Each row was made from one path, in order. Every step used is in the known rows, and no mark comes twice. Write each row's path.
Known rows:
fiter, fibol, fadoko: [-0.19  0.17 -0.21 -0.17 -0.03 -0.01  0.20 -0.08 -0.03  0.01 -0.12  0.08
  0.09  0.26  0.20  0.00 -0.04 -0.13 -0.08  0.14  0.23  0.11  0.02  0.01]
votu, suda: [-0.14  0.07  0.12  0.11 -0.06  0.01  0.10 -0.25 -0.03 -0.05  0.05 -0.01
 -0.50  0.02 -0.07 -0.13  0.06 -0.17  0.18  0.04  0.10  0.08  0.24 -0.05]
fiter, fibol: [-0.25  0.11 -0.10 -0.12 -0.09  0.05  0.20 -0.11 -0.02  0.01 -0.02  0.02
 -0.18  0.29 -0.02 -0.06 -0.09 -0.14  0.01  0.04  0.13  0.05 -0.07  0.03]
suda, movor, tova, vetok: [-0.14  0.04 -0.20 -0.38 -0.03 -0.10 -0.17  0.20 -0.04 -0.29 -0.12  0.03
 -0.42  0.46 -0.05 -0.15  0.29 -0.08  0.17 -0.04 -0.02  0.05 -0.03 -0.31]
suda, votu, fibol: [-0.16  0.19  0.30  0.09  0.06  0.14 -0.24  0.33 -0.47 -0.06 -0.08  0.09
 -0.23  0.17  0.20 -0.04  0.10 -0.15  0.01 -0.03  0.10 -0.21  0.05  0.12]
vetok, tova: [-0.24  0.12 -0.06 -0.16 -0.07 -0.01 -0.05 -0.08 -0.40  0.02  0.11 -0.04
 -0.10 -0.05  0.20 -0.15 -0.08 -0.12  0.02  0.06 -0.05 -0.14  0.05  0.08]
tova, vetok: [-0.20  0.10  0.11 -0.13 -0.06 -0.06 -0.21  0.29  0.02 -0.19 -0.04 -0.02
 -0.26  0.17 -0.02 -0.02  0.14 -0.25  0.08 -0.10  0.04  0.00 -0.02  0.04]
suda, movor: [-0.15  0.05 -0.25 -0.09 -0.08  0.02  0.02  0.10 -0.19 -0.10  0.01  0.02
 -0.22  0.25  0.10 -0.21  0.04  0.03  0.12  0.10  0.08  0.09  0.03 -0.08]
movor, suda: [-0.20  0.04 -0.19  0.01  0.03  0.17  0.13 -0.08 -0.07 -0.09  0.08  0.02
 -0.31  0.18 -0.10 -0.25  0.06 -0.09  0.03  0.10 -0.01  0.00 -0.16 -0.14]
vetok, suda: [-0.20  0.02  0.47 -0.16 -0.14 -0.07 -0.22 -0.19 -0.31  0.03  0.03  0.01
 -0.27  0.01  0.12 -0.15  0.08 -0.16  0.06 -0.05 -0.10  0.00  0.06  0.01]
suda, tova, vetok: [-0.16  0.13  0.18 -0.10  0.00 -0.11 -0.36  0.21 -0.07 -0.29 -0.15 -0.04
 -0.24  0.45  0.03  0.04  0.06 -0.28  0.10 -0.10  0.11 -0.05 -0.01 -0.02]
votu, tova: [-0.13  0.03  0.28 -0.02 -0.05 -0.07 -0.17 -0.15 -0.16 -0.03 -0.09  0.06
 -0.38  0.23  0.14 -0.03 -0.11 -0.21  0.16  0.04 -0.05 -0.25  0.19  0.12]
tova, vetok, suda, movor: [-0.19  0.04  0.23 -0.40 -0.15 -0.09 -0.38  0.20 -0.19 -0.12 -0.06  0.00
 -0.18  0.28  0.15 -0.13  0.20 -0.19  0.07 -0.14  0.05  0.15  0.07 -0.20]
fibol, fiter: [-0.24  0.14  0.00  0.07 -0.15 -0.02 -0.18  0.29 -0.25 -0.02  0.10 -0.08
 -0.15 -0.13  0.14 -0.16  0.06 -0.07  0.04  0.06 -0.04 -0.01 -0.23  0.08]
vetok, tova, suda, movor, fibol, fadoko: [-0.11  0.16 -0.60 -0.33  0.07 -0.03  0.13  0.15 -0.72  0.11  0.07  0.03
  0.10  0.12  0.33 -0.14  0.03  0.10 -0.12  0.26 -0.13  0.29  0.39 -0.33]
vetok, tova, suda: [-0.19  0.11 -0.16 -0.16  0.00  0.10  0.02 -0.03 -0.47  0.02  0.19 -0.04
 -0.08  0.05  0.03 -0.19  0.03 -0.10 -0.11 -0.06 -0.04 -0.01  0.14 -0.19]
vetok, tova, suda, movor, fibol, fiter: [-0.21  0.18 -0.47 -0.22 -0.06 -0.01 -0.05  0.43 -0.83  0.14  0.24 -0.13
 -0.03 -0.05  0.24 -0.25 -0.01  0.12 -0.08  0.17 -0.23  0.25  0.07 -0.28]
votu, tova, suda, movor, fibol, fadoko: [ 0.02  0.08 -0.26 -0.17  0.10 -0.10 -0.04  0.09 -0.47  0.06 -0.13  0.13
 -0.18  0.39  0.30 -0.03 -0.02  0.03  0.04  0.26 -0.14  0.18  0.54 -0.28]
vetok, tova, suda, movor, fibol: [-0.17  0.11 -0.46 -0.28  0.02  0.01  0.12  0.13 -0.70  0.11  0.16 -0.03
 -0.16  0.16  0.13 -0.20 -0.04  0.09 -0.03  0.13 -0.23  0.23  0.31 -0.29]
movor, tova, suda, votu: [-0.08  0.10 -0.06 -0.06  0.13  0.07  0.03  0.21 -0.35 -0.17  0.02  0.18
 -0.52  0.37 -0.23 -0.18  0.22  0.00  0.01 -0.17 -0.10  0.05  0.13 -0.47]
suda, votu: [-0.17  0.14  0.06  0.07  0.01  0.04 -0.02  0.29 -0.27 -0.10  0.00  0.15
 -0.32  0.14  0.03 -0.12 -0.03 -0.07  0.05 -0.06  0.05  0.00  0.11 -0.04]
fibol, fadoko: [-0.13  0.12 -0.10 -0.04 -0.01 -0.07 -0.01  0.01 -0.14 -0.07 -0.07  0.07
 -0.02  0.02  0.24 -0.06  0.09 -0.09  0.01  0.15  0.08  0.04  0.08  0.03]
vetok, tova, suda, votu, fibol: [-0.17  0.24  0.11 -0.06  0.11  0.24 -0.21  0.31 -0.79  0.05  0.08  0.04
 -0.02  0.18  0.21 -0.10  0.11 -0.17 -0.19 -0.13  0.08 -0.21  0.17 -0.14]
vetok, tova, suda, movor: [-0.16  0.10 -0.46 -0.26 -0.02  0.12  0.06  0.08 -0.49  0.00  0.18 -0.02
 -0.01  0.24  0.11 -0.26  0.05  0.03 -0.08 -0.02  0.05  0.11  0.16 -0.35]
votu, suda, movor, tova, vetok: [-0.08  0.04 -0.16 -0.27 -0.01 -0.06 -0.07 -0.04  0.07 -0.27 -0.10  0.02
 -0.62  0.41 -0.16 -0.16  0.31 -0.14  0.25 -0.02  0.10  0.14  0.20 -0.43]

Which path is each row?
[-0.21  0.05  0.57 -0.28 -0.14 -0.12 -0.43  0.09 -0.17 -0.10 -0.04 -0.03
 -0.26  0.11  0.07 -0.04  0.20 -0.31  0.04 -0.19 -0.05  0.04  0.01 -0.03]  tova, vetok, suda
[-0.17  0.13  0.81 -0.36  0.03 -0.05 -0.64  0.27 -0.51 -0.16 -0.22  0.10
 -0.40  0.33  0.09  0.00  0.40 -0.32  0.01 -0.25 -0.07 -0.22  0.00 -0.17]  movor, tova, vetok, suda, votu, fibol
[-0.17  0.05  0.52 -0.14 -0.09 -0.09 -0.33 -0.27 -0.40 -0.10 -0.07 -0.01
 -0.27  0.28  0.17 -0.08  0.01 -0.21  0.08 -0.07 -0.03 -0.05  0.04 -0.09]  vetok, suda, tova
[-0.20  0.11  0.58 -0.22 -0.06 -0.08 -0.45  0.40 -0.30 -0.12 -0.08  0.12
 -0.30  0.18  0.06 -0.04  0.14 -0.28  0.00 -0.28  0.03  0.05  0.13 -0.16]  tova, vetok, suda, votu
[-0.04  0.02 -0.14 -0.11  0.01  0.07 -0.08  0.00 -0.25 -0.05 -0.03  0.07
 -0.30  0.53  0.08 -0.15 -0.01 -0.05  0.07 -0.01  0.05 -0.01  0.31 -0.31]  votu, tova, suda, movor
[-0.18  0.11 -0.06 -0.11  0.11  0.10 -0.19  0.13  0.00 -0.31 -0.09 -0.03
 -0.27  0.56 -0.08 -0.08  0.09 -0.28  0.03 -0.03  0.13 -0.03 -0.18 -0.25]  movor, suda, tova, vetok
[-0.14  0.08  0.15 -0.47 -0.06 -0.27 -0.33  0.27 -0.43 -0.01 -0.17  0.05
 -0.07  0.16  0.34  0.00  0.19 -0.10  0.03  0.13 -0.12  0.33  0.28 -0.18]  tova, vetok, suda, movor, fibol, fadoko
[-0.11  0.07 -0.35 -0.10  0.03  0.02  0.14  0.22 -0.43  0.01  0.10  0.01
 -0.35  0.27 -0.02 -0.19  0.06  0.11  0.06  0.13 -0.23  0.34  0.26 -0.27]  tova, suda, movor, fibol
[-0.11  0.29  0.00 -0.10  0.17  0.18 -0.22  0.35 -0.78  0.04 -0.02  0.10
  0.26  0.13  0.40 -0.03  0.17 -0.15 -0.28 -0.01  0.17 -0.16  0.23 -0.19]  vetok, tova, suda, votu, fibol, fadoko
[-0.05  0.25  0.08  0.05  0.18  0.18 -0.19  0.42 -0.52 -0.04 -0.10  0.15
  0.06  0.24  0.25 -0.01  0.27 -0.12 -0.20 -0.04  0.19 -0.04  0.20 -0.18]  tova, suda, votu, fibol, fadoko
[-0.19  0.11 -0.15  0.07  0.13  0.22  0.12  0.25 -0.20 -0.12  0.05  0.16
 -0.36  0.26 -0.08 -0.24  0.00 -0.05 -0.01  0.00  0.05  0.00 -0.04 -0.25]  movor, suda, votu
[-0.24  0.23  0.79 -0.15 -0.10  0.00 -0.80  0.71 -0.59 -0.04 -0.08 -0.02
 -0.08  0.01  0.32  0.00  0.30 -0.35 -0.10 -0.23  0.08 -0.13 -0.18  0.02]  tova, vetok, suda, votu, fibol, fiter
[-0.05  0.12 -0.31 -0.07  0.02 -0.12  0.20 -0.08 -0.27  0.04 -0.08  0.07
 -0.30  0.07  0.24 -0.10  0.04  0.05  0.16  0.36  0.01  0.37  0.50 -0.20]  votu, suda, movor, fibol, fadoko
[-0.14  0.23  0.68 -0.25  0.04 -0.03 -0.64  0.47 -0.49 -0.09 -0.26  0.12
  0.07  0.17  0.41  0.10  0.35 -0.36 -0.14 -0.14  0.18 -0.10  0.15 -0.04]  tova, vetok, suda, votu, fibol, fadoko
[-0.17  0.08 -0.13  0.02  0.10  0.16  0.02 -0.15 -0.15 -0.19 -0.02  0.01
 -0.30  0.45 -0.04 -0.18 -0.02 -0.12  0.05  0.11  0.07 -0.06 -0.14 -0.21]  movor, suda, tova
[-0.13  0.01  0.50 -0.44 -0.09 -0.27 -0.50  0.09 -0.44  0.02 -0.19  0.04
 -0.44  0.35  0.27  0.02 -0.02 -0.22  0.19  0.03 -0.23  0.05  0.40 -0.09]  votu, tova, vetok, suda, movor, fibol
[-0.13  0.00  0.48 -0.42 -0.12 -0.16 -0.55  0.06 -0.23 -0.09 -0.18  0.05
 -0.30  0.45  0.24 -0.03  0.04 -0.28  0.14 -0.11  0.04 -0.07  0.28 -0.15]  votu, tova, vetok, suda, movor
[-0.14 -0.04  0.14 -0.42 -0.10 -0.10 -0.16 -0.22 -0.39 -0.08 -0.05  0.07
 -0.45  0.31  0.07 -0.28  0.22  0.01  0.15  0.01 -0.16  0.06  0.03 -0.35]  vetok, suda, movor, tova
[-0.20  0.18  0.82 -0.20  0.00  0.01 -0.65  0.43 -0.49 -0.08 -0.16  0.07
 -0.19  0.21  0.22  0.04  0.28 -0.36 -0.04 -0.26  0.09 -0.15  0.05 -0.01]  tova, vetok, suda, votu, fibol
[-0.25  0.11  0.20 -0.35 -0.20 -0.22 -0.48  0.55 -0.53  0.02  0.01 -0.10
 -0.21 -0.01  0.25 -0.11  0.16 -0.09  0.06  0.04 -0.24  0.30 -0.01 -0.14]  tova, vetok, suda, movor, fibol, fiter
[-0.12  0.09  0.29  0.04  0.04 -0.04 -0.18  0.16 -0.30 -0.06 -0.13  0.20
 -0.42  0.31  0.13 -0.02 -0.17 -0.17  0.13 -0.06  0.04 -0.23  0.30  0.00]  suda, votu, tova
[-0.11  0.19  0.17 -0.03  0.02  0.03 -0.23  0.01 -0.31 -0.02 -0.15  0.02
  0.09  0.07  0.40  0.01  0.21 -0.17 -0.04  0.18  0.14 -0.18  0.03  0.19]  votu, fibol, fadoko
[-0.15  0.10  0.12 -0.07  0.15  0.10 -0.25  0.36 -0.06 -0.19 -0.15  0.18
 -0.42  0.52 -0.04 -0.04 -0.02 -0.32  0.04 -0.10  0.10 -0.19  0.12 -0.25]  movor, suda, votu, tova, vetok
[-0.13  0.14 -0.07 -0.06  0.02 -0.18  0.04  0.06 -0.34  0.04 -0.09  0.06
 -0.16 -0.04  0.27  0.00  0.01 -0.04  0.05  0.30 -0.19  0.17  0.22  0.09]  movor, fibol, fadoko
[-0.18  0.01  0.53 -0.45 -0.08 -0.19 -0.43 -0.07 -0.18 -0.18 -0.11  0.01
 -0.47  0.22 -0.04 -0.08  0.34 -0.27  0.11 -0.17 -0.20 -0.03 -0.04 -0.22]  movor, tova, vetok, suda
[-0.15  0.14 -0.21  0.05 -0.11 -0.07  0.04  0.18 -0.40  0.08  0.09 -0.08
 -0.46 -0.09  0.14 -0.20  0.02  0.06  0.19  0.27 -0.11  0.35  0.18 -0.17]  votu, suda, movor, fibol, fiter
